In the rows, zero is written as 128.
Known rows, with every way that one mark hangs from another
(togev birov keges): [149 145 137  88  81 133 109 125 134 115  77 107 102 148 132 145 140 138
 131 137 145 136 147 112 132 111]
(gazeki livos virel): [148  97 100 140 154 158 152 122  83 103 215 175 171 142 103 166 175 116
 135 117 134 181  86 142 126 113]
(birov (zadar livos)): [133 121 111 137 161 146 146 104  85  79 126 116 128 134 115 113 122 151
 102 144 167 141 108 127 125 144]
(tevud (gazeki keges virel)): [134 132  82 130 132 155 136  94 149  98 169 169 123 122  88 133 174 167
 157  92 129 151 111 138 127 119]
(luza kolop tuledel zadar): [144 127 120 141  93  63 170 219 141  55 150  76 130 131 111 172 108 190
  90 133 142 120 127 117  64  97]
(zadar (livos (gazeki luza))): [123 103 131 166 159 166 126 125 133 137 157 146 141 125  87 100 141 140
 124 116 162 170 114 134 159 136]
(zadar (livos gazeki)): [123 102 118 160 142 168 128 127 121 133 140 149 142 132  95 110 137 140
 116 119 162 170 119 114 151 140]
(togev (birov (zadar (livos gazeki))) keges): [149 140 125 104 105 149 124 103 112  88  77 101 111 152 117 132 146 160
 107 142 174 155 133 102 134 133]
(livos (gazeki luza virel) zadar): [115 123 108 188 197 129 139 127 163 153 178 136 179 107  96 130 191 148
 124  90 158 198  92 114 193 166]
(tevud gazeki): [122 124 108 129 118 146 123 103 138 106 128 154 101 106 115 146 138 179
 147 106 131 134 122 123 130 130]
(virel (gazeki keges livos (luza kolop zadar))): [141 121 126 156 176 149 166 156 142 100 189 134 122 115  73 161 188 155
 130 113 149 140  87 164  99 110]
(zadar livos): [128 102 120 144 136 164 126 137 107 118 136 141 125 132 105 110 118 129
 127 133 157 153 119 129 139 120]
(velef (luza kolop tuledel (zadar livos))): [147 121 125 133 107  95 152 230 148  97 146 102 141 105  95 146 109 169
 111 145 132 118 124 120  97  81]
(tevud (gazeki (keges togev) (luza kolop) virel)): [127 140 102 151 143 137 130 107 161  95 186 162 125 113  68 125 178 199
 170  90 141 163 103 156 123 120]
(birov (zadar (livos (gazeki (keges togev))))): [125 127 109 148 157 147 149  85  97  85 123 126 141 147  91 100 145 168
 104 135 183 154 112 119 125 162]
(luza kolop tuledel velef (zadar livos)): [158 117 138 175  91  65 173 245 117  37 161  78 116 121  81 158 101 220
  77 137 153 136 134 160  81 114]
(togev (birov zadar) keges): [152 152 130  89  98 128 123 102 114  85  73  91 105 149 133 142 141 154
 114 146 156 134 136 108 122 127]
(gazeki (keges togev) livos): [135 131 126 131 121 146 150  94 105  95 153 170 152 185  73 117 165 136
 154 129 169 146 111 158 107 122]
(luza kolop tuledel velef (zadar (livos gazeki))): [155 118 137 187  94  68 174 234 127  43 161  82 126 121  73 157 116 228
  71 127 155 149 135 151  89 127]
(zadar (livos (gazeki (keges (togev birov)) virel))): [122 112 109 152 126 166 123 116 125 122 152 165 151 144  68 110 164 149
 129 112 176 189 117 119 145 139]
(keges (togev (birov (zadar (livos (gazeki virel)))))): [105 129 124 130  94 119 105  96 103 104 109 150 135 130  94 144 151 186
 134 132 187 176 126  96 127 164]
(kolop (luza tuledel (zadar (livos gazeki)))): [142 109 134 131 137 115 151 180 182  91 155 114 102 148 100 119 115 157
 135 132 140 124 124  93 115 108]
(tevud (gazeki livos (luza kolop) virel)): [141 112 109 157 158 153 141 119 129  87 212 173 136 102  88 165 176 187
 156  94 131 176  80 157 130 107]
(livos (gazeki keges) zadar): [118 146 109 171 161 130 151 116 169 142 116 131 168 143  96 111 179 147
 116 100 169 165 115 107 171 167]
(luza kolop tuledel): [144 126 131 138 104  67 157 195 145  89 138 104 155 131 121 153 111 151
 107 128 106 128 134 106  89  98]
(tevud (gazeki (keges togev) (livos zadar) luza)): [123 127 118 154 152 151 136  87 138  93 161 177 120 132  69 128 174 186
 176 101 173 157  94 159 143 131]
(luza kolop): [137 146 134 148 124 111 139 171 144 107 124 108 139 118 128 137 128 168
 112 129 125 138 122 126 107 115]

Rows
[154 127 156 133 124  78 154 191 180  82 152 100  87 135 107 127 111 172
 134 138 116 101 138 129 108 116] : (kolop (luza tuledel velef zadar))
[106 141 138 116  82 100 104  97 105 102  85 136 119 131 111 143 134 183
 138 143 176 147 134 103 116 157] : (keges (togev (birov zadar)))
[131 136  99 151 147 144 148 103 157 137 171 152 174 145  85 113 192 134
 122  94 132 170 118 124 141 145] : (livos (gazeki keges virel))
[145 120 140 115 130  95 151 180 186  90 152 104  95 144 117 128 110 151
 140 137 124 103 127  99 103 101] : (kolop (luza tuledel zadar))
[105 132 135 119  86 113 103  99  99  97  89 140 118 133 103 139 131 182
 138 143 186 156 131 103 120 154] : (keges (togev (birov (zadar livos))))
[158 136 145 166  83  40 174 236 131  42 155  66 118 117  96 169 109 221
  78 135 132 119 140 158  73 119] : (luza kolop tuledel velef zadar)
[158 115 167 189 165  80 167 189 123  83 192 125 164 123  87 150 145 167
 125 123 139 160  95 182 139 117] : (gazeki (livos zadar) (luza kolop tuledel velef))
[122 161 156 130 133 111 117  91 150 113 137 134 127 145  74  85 158 152
 160 126 166 130 120 172 125 131] : (gazeki (keges (togev (birov zadar))) luza)
[110 138 104 184 187 127 142 111 170 146 174 145 182 132  69 109 205 156
 140  90 175 197 101 124 184 171] : (livos (gazeki (keges togev) luza virel) zadar)
[130 141 122 137 145 147 126  92 167 108 152 154 106 118  87 109 158 170
 165  98 134 128 114 166 132 118] : (tevud (gazeki keges luza))
[121 135 101 152 136 136 138  94 150 136 164 159 173 148  77 115 192 149
 131  98 149 176 123 116 139 157] : (livos (gazeki (keges togev) virel))
[142 123 121 177 126 133 152 163 114  79 172 114 110 127  66 125 150 198
  95 122 176 159 123 178 125 150] : (luza velef (zadar (livos (gazeki keges virel))))
[152 139 125  96 102 146 121 106 104  81  78  98 102 152 123 131 136 152
 113 149 170 146 132 108 125 123] : (togev (birov (zadar livos)) keges)
[126  98 108 148 169 152 155 140 115 126 150 152 131 108 108 191 174 135
 128 118 148 155  97 108 136 139] : (virel (gazeki (livos zadar)))
[155 115 154 140 128  97 153 197 169  76 158 106  85 138  96 118 106 171
 133 140 132 112 133 130 114 116] : (kolop (luza tuledel velef (zadar livos)))
[142 118  95 136 139 155 155  97  95  92 209 189 175 178  62 132 196 127
 158 116 159 178  95 155 114 119] : (gazeki (keges togev) livos virel)
[137 130 130 169 172 133 151 115 104  82 138 110 141 123  99 105 140 183
  90 134 165 156 105 143 133 160] : (birov (zadar (livos (gazeki (luza kolop velef)))))
[129 115 104 145 171 159 164 130 128 120 152 157 134 129  88 166 189 126
 134 114 150 146  95 124 129 131] : (virel (gazeki keges (livos zadar)))
[148 133 137 124 110  80 142 207 161 125 131 114 162 102 113 139 114 143
 125 140  92 111 135 112 108  87] : (velef (luza kolop tuledel))
[116 118 118 149 162 147 140 133 148 123 164 132 100 110  65 139 173 155
 146 116 170 137 110 146 116 132] : (virel (gazeki (keges togev) (luza (zadar livos))))
[141 111 150 150 164 142 148 135 108  93 203 133 128 134  94 142 150 146
 137 129 165 144  83 188 119 107] : (gazeki livos (luza zadar))
[134 132  95 142 152 150 138 106 157  88 201 151 109 114  74 130 176 183
 159  89 145 150  96 168 125 113] : (tevud (gazeki keges (luza zadar) virel))
[149  98 134 157  95  80 159 199 100  56 164  99 102 130  80 148 103 181
  94 136 157 127 140 162 103 125] : (luza tuledel velef (zadar livos))
[118 152 145 151 140 120 126  82 161 130 134 138 151 142  77  96 179 164
 133 109 163 153 122 139 140 163] : (livos (gazeki (keges (togev (birov zadar))) luza))
[121 141 128 154 142 129 124  96 165 142 177 157 168 136  66 109 199 152
 143  94 151 179 115 138 147 151] : (livos (gazeki (keges (togev birov)) luza virel))
[138 103 107 148 161 162 135  97 122  95 214 183 129 107  87 159 177 169
 165  94 134 174  83 159 140 114] : (tevud (gazeki livos luza virel))
[115 122  89 176 173 132 146 129 149 145 154 140 181 118 107 146 186 151
 112  94 157 197 103  91 182 171] : (livos (gazeki virel) zadar)
[153 122 111 166 209 156 165 118 127 107 243 169 183 153  62 116 208 108
 159 102 157 186  63 191 155 106] : (gazeki keges (livos zadar) luza virel)
[150 137 139 185 112 111 156 219 116  55 148  83  97 110  87 141 119 235
  82 139 171 147 122 180  99 128] : (luza kolop velef (zadar livos))
[155 107 161 156 153 102 158 166 123  91 201 136 164 138  95 147 139 137
 134 126 126 147  94 165 109  90] : (gazeki livos (luza kolop tuledel))
